Known rows, with every step that occurs:
K > D > T > B > Q: [-1.181  1.835 -0.583  0.888  1.602 -0.633  0.196  0.151 -3.575 -0.956
  1.412 -2.226 -1.291  0.668 -1.093 -1.404  0.547  3.412]
T > B > Q: [-0.717  0.422 -0.151 -0.094 -2.219  1.247  0.189 -0.544 -2.290  0.348
 -0.920 -1.917  0.509 -0.188 -1.178 -1.406  0.683  0.075]
B > Q: [ 0.167 -0.186 -0.096  0.582  0.384  1.794  0.331 -0.933 -1.644  0.491
 -1.376 -1.669 -0.626 -0.774  0.372 -0.470  1.135 -0.730]
Z > B > Q: [-2.648 -0.602 -0.027 -0.605 -1.830  1.362 -0.146 -0.680 -1.589 -0.092
 -0.877 -1.282 -0.347 -1.856  0.261 -0.708  1.335  1.239]
Z > B: [-0.486 -0.394 -0.107 -0.548 -1.727  1.060  0.409 -0.934 -0.580  0.203
  0.463  0.300 -0.002 -0.132  0.775 -0.207 -0.008 -1.034]
D > N > K: [ 1.305 -3.236  0.330 -0.120 -0.759 -0.289  0.920  0.083  4.984 -0.785
 -0.058  1.248  0.675  0.429  1.815  2.534 -1.393 -2.619]
Q > Z > B: [-0.694 -3.785  0.201  0.015 -3.465  0.822 -0.011 -0.892 -2.700  2.092
  1.837  2.249  0.400  0.621  0.776  0.737 -0.411 -1.165]
B > Q > Z: [-0.014 -3.466  0.311  1.040 -1.148  1.554 -0.126 -0.885 -3.725  2.399
  0.033  0.182 -0.260  0.116  0.250  0.413  0.694 -0.846]
N > K > D: [ 2.426 -1.663 -0.737  0.652  0.417 -1.478 -0.078 -2.456  2.405 -0.271
  0.998  1.280 -1.947  0.617  1.460  2.912  0.585 -0.865]
N > K > D > B > Q: [-1.477 -1.939 -0.578  0.215  2.737 -2.131 -0.391 -0.664 -1.057 -1.166
 -1.639 -0.319 -1.796 -0.437 -0.980  1.631  1.094  1.594]
N > K: [ 2.427 -2.092 -0.257 -0.175 -0.426 -0.020  0.337 -2.342  1.716  0.507
  0.181  0.478  0.223  0.478  1.081  2.822 -0.081 -3.124]
T > Z: [ 3.086  0.763  0.410  0.236  3.816  1.394  1.057 -1.275 -0.889  1.725
 -0.457  1.127  0.332  1.051  0.495  0.201 -0.100 -4.609]
N > K > D > B > Q > Z: [-1.836 -5.289 -0.325  0.854  0.982 -2.250 -0.833 -0.538 -3.106  0.752
 -0.424  1.599 -1.503  0.334 -1.084  2.399  0.566  1.507]
Z > B > Q > D: [-1.274  1.607 -0.318 -0.471 -1.983  0.452 -1.118 -0.074  0.749  0.204
 -1.130 -1.305  0.162 -1.464  0.219 -1.393  1.010  1.024]
Q > D > Z: [ 4.027  2.663 -0.112  0.316 -1.523  0.249  0.245  0.433  2.636 -0.012
  0.684  0.806  0.742  1.709 -0.022  0.433 -1.484 -1.964]
Z > B > Q > D > N: [-2.281  0.253  0.146 -0.301 -2.365  0.222 -0.721  2.292  4.093 -1.185
 -1.202 -0.646  0.570 -1.621  0.887 -1.991 -0.294  1.393]
T > Z > B > Q: [-1.839  0.006  0.542 -1.036  1.519  1.065  0.127 -0.877 -1.554  0.894
 -1.147  0.012  0.220 -1.782 -0.289 -1.048  1.367 -0.314]
D > T > Z > B > Q: [-2.296  1.076  0.642 -1.053  4.542  0.580  0.555  0.214 -3.604  0.285
  0.395 -1.073  0.596 -1.150 -0.473 -0.982  0.542  0.820]
K > D > T > B: [ 1.021  2.217 -0.741  1.049  1.565 -0.952  0.711 -0.081 -2.647 -0.641
  2.538 -0.652 -1.030  2.400 -0.539 -0.709 -0.817  1.112]
K > D > Z > B: [ 0.033  0.266 -0.081 -0.124 -2.870 -0.942  0.318  0.056  1.369 -1.530
  2.291  2.043 -1.605  0.433  0.107  0.582 -0.225  2.451]

Rows:
[ 1.626  1.996 -0.416  0.612  0.211  0.952 -0.687 -0.281  0.572  0.647
 -1.558 -1.793 -0.155 -0.419  0.340 -0.841  0.785 -1.037] -> B > Q > D
[ 1.140  3.216 -0.368  0.725  3.291  0.475 -0.342  0.514 -1.499  0.158
 -0.089 -2.803  0.215  0.241  0.001 -0.777 -0.054  0.166] -> B > Q > D > T
[-0.102 -1.856  0.011 -0.854 -3.809 -2.600  0.089 -1.052  3.649 -1.913
  2.653  2.811 -1.185 -0.084  0.409  2.998 -0.063  2.445] -> N > K > D > Z > B
[-1.888 -3.582  0.184  0.788  1.162  0.685 -0.061  0.638 -6.227  1.764
 -1.377  0.257  0.268  0.751 -1.534 -0.243 -0.121 -0.721] -> D > B > Q > Z
[-2.399 -1.888  0.208 -1.106 -3.339 -1.222 -0.962  1.225  6.407 -1.495
 -1.100  0.052  1.089 -2.085  1.069  0.702 -0.133  1.425] -> Z > B > Q > D > N > K
[ 1.276  2.160 -0.028 -0.807 -3.817 -0.269 -0.223  0.733  2.786 -0.769
  1.211  1.252  0.975  0.656 -0.157 -0.035 -1.165  0.122] -> Q > D > Z > B
[-2.286 -0.245  0.506 -1.025 -3.779  0.765  0.269  0.576 -0.383 -1.220
  0.302 -0.292  0.253 -1.563 -0.794 -0.065  0.286  2.602] -> D > Z > B > Q
[ 3.939  4.135  0.067  0.444  6.840  0.127  0.521  0.132 -0.627  1.285
  0.622  0.158  1.072  2.172  0.255 -0.506 -1.317 -3.691] -> Q > D > T > Z
[-1.126 -2.921  0.126  0.565 -3.859  1.102 -0.383 -0.400 -4.303  2.131
  0.238  0.042  0.898  0.624 -1.283 -0.728  0.274 -0.085] -> T > B > Q > Z
[-0.066  0.060  0.357 -0.989 -3.747  0.492  0.870  0.133  0.586 -0.844
  1.474  1.336  0.574  0.198 -0.145  0.530 -0.976  0.287] -> D > Z > B
[ 1.365 -0.793 -0.189  1.497  0.961 -0.029  0.759  0.908  3.459 -1.280
  0.492  1.307 -1.971  0.913  2.004 -0.262 -0.844 -0.475] -> K > D > N
[ 1.192  3.511  0.230 -0.724  4.650 -0.366  0.098  0.387 -0.521  0.753
  1.291  0.463  1.357  1.052  0.146 -0.956 -0.993 -1.767] -> Q > D > T > Z > B
[-2.146  1.423  0.175 -0.164  5.429 -0.904  0.133  0.046 -2.838 -0.415
  1.136 -0.371 -1.607 -1.060 -0.163 -1.010  1.221  3.064] -> K > D > T > Z > B > Q
[ 0.469 -1.400  0.065 -0.058 -1.110 -0.692 -0.644  0.926  6.281 -0.922
 -1.636 -0.392  0.796 -0.882  1.333  1.188 -0.329 -0.530] -> B > Q > D > N > K
[-2.029  0.081  0.001 -0.257 -2.945 -0.780 -0.161  0.487  0.373 -1.773
  1.225  0.492 -2.026 -1.414 -0.417 -0.120  1.127  4.799] -> K > D > Z > B > Q
[ 2.753 -1.287 -0.226  0.183 -1.528 -1.992  0.405 -1.215  3.625 -1.460
  2.059  2.347 -1.427  0.995  0.418  3.606 -0.367  0.603] -> N > K > D > Z
[ 1.905  2.325 -0.580  0.632  2.762 -0.214 -0.080  0.672 -0.959  0.383
 -1.884 -0.196  0.711  2.075 -0.803 -0.759 -1.261 -3.179] -> Q > D > B
[-0.569 -0.793 -0.012 -0.533 -3.757 -1.214 -0.759  1.382  5.779 -1.083
 -1.298 -0.437  1.968 -0.245 -0.240 -0.065 -0.729  0.228] -> T > B > Q > D > N > K
[-1.466 -1.903  0.284  0.617 -0.866  0.610  0.150  0.522 -6.377  1.577
  1.806 -0.869  1.236  1.337 -1.599 -0.679 -0.678  1.023] -> D > T > B > Q > Z
[ 2.009  2.463 -0.007  0.260 -1.593  0.520 -0.327  0.806  1.739 -0.452
 -0.499 -0.785  0.356  0.009 -0.512 -0.246 -0.209  0.409] -> B > Q > D > Z
[-1.508  0.875  0.749 -0.838  1.014  0.159 -0.425  2.209  4.130 -0.255
 -1.725  0.593  1.197 -1.443  0.620 -2.339 -0.142 -0.202] -> T > Z > B > Q > D > N
[ 1.847  3.720  0.213  0.246  6.729  0.311  0.034  0.475 -1.578  1.061
 -0.459 -1.397  0.737  0.437 -0.380 -1.127 -0.026 -1.402] -> B > Q > D > T > Z
[-1.606 -0.146 -0.102  0.169  2.789  0.982  0.320  0.465 -4.035 -0.061
 -2.810 -1.683 -0.050 -0.043 -1.493 -0.787  0.288 -0.528] -> D > B > Q
[-0.400  2.148  0.206 -0.948  1.438  0.400 -0.871 -0.176  0.726  1.089
 -1.423 -0.084  0.607 -1.445 -0.148 -1.824  1.113 -0.646] -> T > Z > B > Q > D
